Every row comes from one small tree of marks. The marks that hang from a mark follow it in brackets, in the order of their numbers. Every link used is in the known rows. Which tree was each row made from?
Known rows:
Q325(Q592(Q11 Q653) Q774): [-0.91  2.23  3.78 -0.47 -6.41  0.37  2.47  2.24 -2.84  1.19 -0.41  0.83
  3.07 -4.42 -2.54  3.61  3.97  0.08  0.84  1.22]
Q592(Q11(Q863) Q325 Q653(Q626)): [ 0.88 -1.27  1.58 -2.96 -5.06 -0.91 -1.49  1.88  3.35 -5.69  0.73 -1.49
 -2.48 -0.71 -2.96  1.12  4.79  5.20  4.15  0.59]
Q592(Q653): [ 0.42 -1.25  0.43 -0.19 -2.67  1.53  0.33 -0.05 -0.33  1.85  1.80 -2.02
 -1.91 -0.83  0.85  0.57  0.81  2.05  2.00  0.69]
Q863(Q592(Q11 Q325) Q626): [ 5.42  0.20  2.45 -0.46 -2.24 -0.40 -1.07  1.85  3.28 -1.51 -0.33 -0.61
  1.38 -1.70 -0.12  0.62  0.67  1.62  0.09  5.25]
Q774(Q325(Q592(Q11(Q863) Q653))): [-3.33 -0.98  2.97 -1.27 -8.02 -1.30  0.13  3.08 -1.67 -6.97 -0.49  0.52
 -2.71 -2.73 -2.97  3.18  5.95  3.95 -2.45  0.98]
Q592(Q11): [-0.27  0.92  0.56 -1.05 -2.63 -1.20  0.66 -1.34  0.01 -1.31 -0.27  3.80
  1.26 -1.50 -2.17  0.06  0.07 -1.32 -0.58  1.64]
Q592(Q325(Q774) Q653): [ 2.77 -0.39  0.10 -0.69 -2.96  1.40  1.89  3.09 -0.43  2.04  0.29 -4.76
 -0.77 -1.56 -0.68  4.02  4.97  3.21  3.72  0.12]
Q11(Q592(Q653(Q626)) Q863): [-3.53 -1.65  1.62  0.28 -3.20  0.37 -2.04  1.05  4.66  0.70  2.21 -3.01
 -2.16  1.95 -2.23  1.57  1.69  5.06  2.14 -1.92]
Q863(Q592): [ 1.96 -0.27  0.87  0.74 -1.08 -0.30  0.12  2.03  2.48  0.03 -0.94 -0.81
 -0.55 -0.05 -0.14 -0.63 -1.47  1.58 -0.43  2.63]
Q774(Q325(Q592(Q11))): [-3.80  1.38  1.05 -1.12 -4.07 -1.06 -0.04  1.84 -1.01 -4.44 -1.87  2.73
  0.37 -1.47 -3.80  1.76  3.00  0.65 -4.36  0.41]
Q11(Q592(Q325(Q774) Q653) Q863): [-0.32 -1.99  1.90 -0.05 -5.20 -0.55  0.91  3.51  1.66  1.11  0.56 -5.13
 -1.61 -0.41 -1.60  6.59  6.23  4.93  2.41 -1.38]
Q592(Q325 Q653(Q626)): [ 0.88 -0.91 -0.24 -1.89 -1.43  2.13 -1.50  2.25  3.55  0.24  1.48 -4.98
 -2.71  1.47 -1.06  0.50  2.67  5.14  5.05 -0.99]
Q863(Q592(Q11 Q653) Q626): [ 3.96  0.32  3.19  0.98 -4.33  1.35 -0.12  0.98  2.07  1.84  1.36 -0.45
  0.33 -3.64  0.35 -0.21 -0.87  1.26  0.41  6.67]
Q325(Q592(Q653(Q626)) Q774): [-1.78  2.62  2.65  0.68 -2.31  2.86  0.64  4.73  0.31  2.11  0.28 -3.70
  1.88 -1.25 -2.39  1.95  2.97  2.71  2.76 -1.41]
Q653(Q592(Q11(Q863(Q626)) Q325)): [ 2.78 -2.20  2.62 -4.13 -1.37 -2.78 -1.52  2.29 -0.09 -4.55 -0.34  0.07
  1.69 -2.50 -0.02  4.04  1.57  1.39 -1.69  3.33]
Q863(Q592(Q325 Q653) Q626): [ 5.58 -1.73  2.39  0.29 -2.25  2.15 -0.92  3.37  3.18  1.56  1.79 -6.44
 -1.94 -1.17  2.29  1.20  1.34  4.81  2.58  4.27]
Q863(Q592(Q11) Q626): [ 3.68  1.37  2.60  1.42 -1.86  0.14 -0.42  0.83  2.46  0.04 -0.04  1.28
  2.24 -2.67 -0.66 -0.56 -1.98 -0.47 -1.65  6.04]
Q325(Q592(Q11)): [-2.04  1.27  3.20 -1.62 -3.83 -1.70  0.18 -0.02 -1.48 -2.53 -0.58  3.46
  3.25 -1.83 -1.58  0.85  1.45 -1.13 -1.39  0.33]
Q325(Q592(Q11 Q653(Q626)) Q774): [-1.95  3.71  3.23 -0.33 -4.81  1.75  1.17  3.10  0.35  0.77 -0.28  0.12
  3.16 -2.62 -4.43  2.04  2.94  1.41  2.15  0.02]

Which tree is each row?
[ 2.91 -2.21  1.86 -1.50 -3.87 -0.07 -2.18  5.19  5.91 -4.40  0.46 -6.06
 -4.63  0.85 -1.11  0.50  3.12  8.15  4.44  1.22] -> Q11(Q863(Q592(Q325 Q653(Q626))))
[ 2.50 -1.18  0.39 -1.40 -2.62  1.78 -1.49  4.06  6.24 -0.13  0.70 -5.75
 -3.29  1.46 -1.20 -0.19  1.28  6.64  4.75  1.48] -> Q863(Q592(Q325 Q653(Q626)))
[ 0.94 -0.03  0.18 -2.98 -3.79  0.87 -1.13  0.54  3.52 -1.39  0.90 -1.26
 -1.21 -0.36 -3.07  0.31  3.00  3.94  4.54  0.91] -> Q592(Q11 Q325 Q653(Q626))
[-0.79  1.26  3.35  0.50 -3.96  1.69  2.18  3.55 -2.71  2.52  0.03 -2.78
  1.61 -2.73 -0.71  3.53  3.57  1.49  1.23 -0.12] -> Q325(Q592(Q653) Q774)
[-1.10  3.72  3.42 -0.16 -3.74 -1.04  2.04  2.32 -2.51 -0.63 -1.97  2.95
  5.14 -3.43 -3.27  3.05  2.82 -1.78 -1.49  0.44] -> Q325(Q592(Q11) Q774)
[-0.30 -1.41 -1.13 -4.98  2.16 -0.51 -2.24  3.03  3.18 -0.74 -0.69 -2.70
  0.40  2.27 -1.85  2.06 -0.39  3.41  1.30 -0.99] -> Q653(Q592(Q325) Q626)
[-1.28 -3.00  1.34 -1.33 -2.62 -2.60 -1.56  1.49  3.06 -2.29  0.18 -2.67
 -1.10  1.96 -0.67  3.76  4.10  3.80  0.08 -2.44] -> Q11(Q592(Q325) Q863)
[ 0.84 -2.89  1.33 -5.66 -3.34 -4.53 -0.79  1.82 -0.22 -6.00 -1.41  1.61
  0.29 -1.51 -1.49  4.16  2.45  2.11 -0.69  1.33] -> Q653(Q592(Q11(Q863) Q325))
[-1.24  0.53 -0.04 -0.15 -2.27  2.29 -0.10  3.21  5.00  5.01  0.88 -5.41
 -0.02  1.79 -3.51  4.18  3.66  4.80  3.90 -1.94] -> Q11(Q592(Q325(Q774) Q653(Q626)))
[ 5.35 -0.62  1.95  0.54  0.37  0.88 -1.48  3.26  3.51 -0.23 -0.03 -4.37
  0.14 -0.29  1.65  0.66  0.42  2.88  0.20  3.73] -> Q863(Q592(Q325) Q626)
[ 0.99  1.07  1.36 -0.44 -4.74  1.18 -0.63  1.62  5.07  0.30  0.51  0.37
 -1.22 -1.05 -3.37 -1.58 -0.69  3.46  2.54  4.06] -> Q863(Q592(Q11 Q653(Q626)))
[ 0.88 -3.60  3.20  0.14 -3.18  0.41 -2.20  1.68  2.67  0.83  2.94 -6.07
 -1.88  0.20  1.56  4.14  3.96  5.15  1.64  0.41] -> Q11(Q592(Q325 Q653) Q863(Q626))
[-0.68  1.09  0.48 -1.22 -3.48  1.46 -0.69 -0.34  2.52  0.36  1.24  1.00
 -0.23 -0.88 -3.28 -1.06  0.49  1.71  2.92  1.47] -> Q592(Q11 Q653(Q626))
[ 2.22  2.06  0.13 -1.57 -2.83 -1.41  2.13  1.70  0.05 -1.20 -2.05  1.21
  2.29 -2.32 -3.42  3.18  4.37 -0.08  1.09  1.14] -> Q592(Q11 Q325(Q774))
[ 1.41  0.25 -0.36 -4.46 -1.82 -2.25  1.63  2.70 -0.87 -0.10 -2.54  1.14
  3.28 -2.38 -3.58  5.45  2.04 -0.28 -0.51  2.02] -> Q653(Q592(Q11 Q325(Q774)))
[-0.40 -2.30  3.51  2.15 -2.81  1.01 -1.12  0.83  1.64  2.24  3.22 -4.11
 -0.83 -0.74  1.47  2.79  1.37  3.05 -0.15  1.04] -> Q11(Q592(Q653) Q863(Q626))
[-1.23 -3.25  0.35 -1.61 -3.72  0.71 -0.61  0.27  2.79  3.48  2.50 -4.21
 -1.99  1.72  0.03  3.36  3.10  4.29  2.46 -1.15] -> Q11(Q592(Q325 Q653))
[-0.69  1.21  5.15 -0.47 -7.73 -1.24  2.13  3.38 -2.90 -3.05 -0.58  0.66
  1.84 -4.97 -2.25  4.25  5.73  1.34  0.56  1.04] -> Q325(Q592(Q11(Q863) Q653) Q774)
[ 6.57  0.26  2.32  1.80 -2.25  2.73  0.98  5.55  2.26  3.24  0.39 -6.76
 -0.17 -2.73  0.52  2.95  3.02  4.08  2.70  4.56] -> Q863(Q592(Q325(Q774) Q653) Q626)
[-1.18  2.37  4.60 -0.06 -5.11 -2.77  1.77  3.28 -2.62 -4.93 -2.35  2.41
  3.72 -4.13 -2.99  3.65  4.76 -0.37 -1.47  0.16] -> Q325(Q592(Q11(Q863)) Q774)
[-0.58  0.39 -0.04  0.21 -1.17 -0.49  0.88  2.31  2.41  3.56 -0.75 -2.77
  1.63  1.08 -2.28  5.16  3.63  1.62  0.55 -1.91] -> Q11(Q592(Q325(Q774)))
[ 1.76 -1.19  1.61 -2.70 -4.20 -3.33 -0.53  0.77  0.69 -7.02 -0.96  1.35
 -0.86 -1.28 -1.68  1.86  4.72  1.87  0.78  0.82] -> Q592(Q11(Q863) Q325)
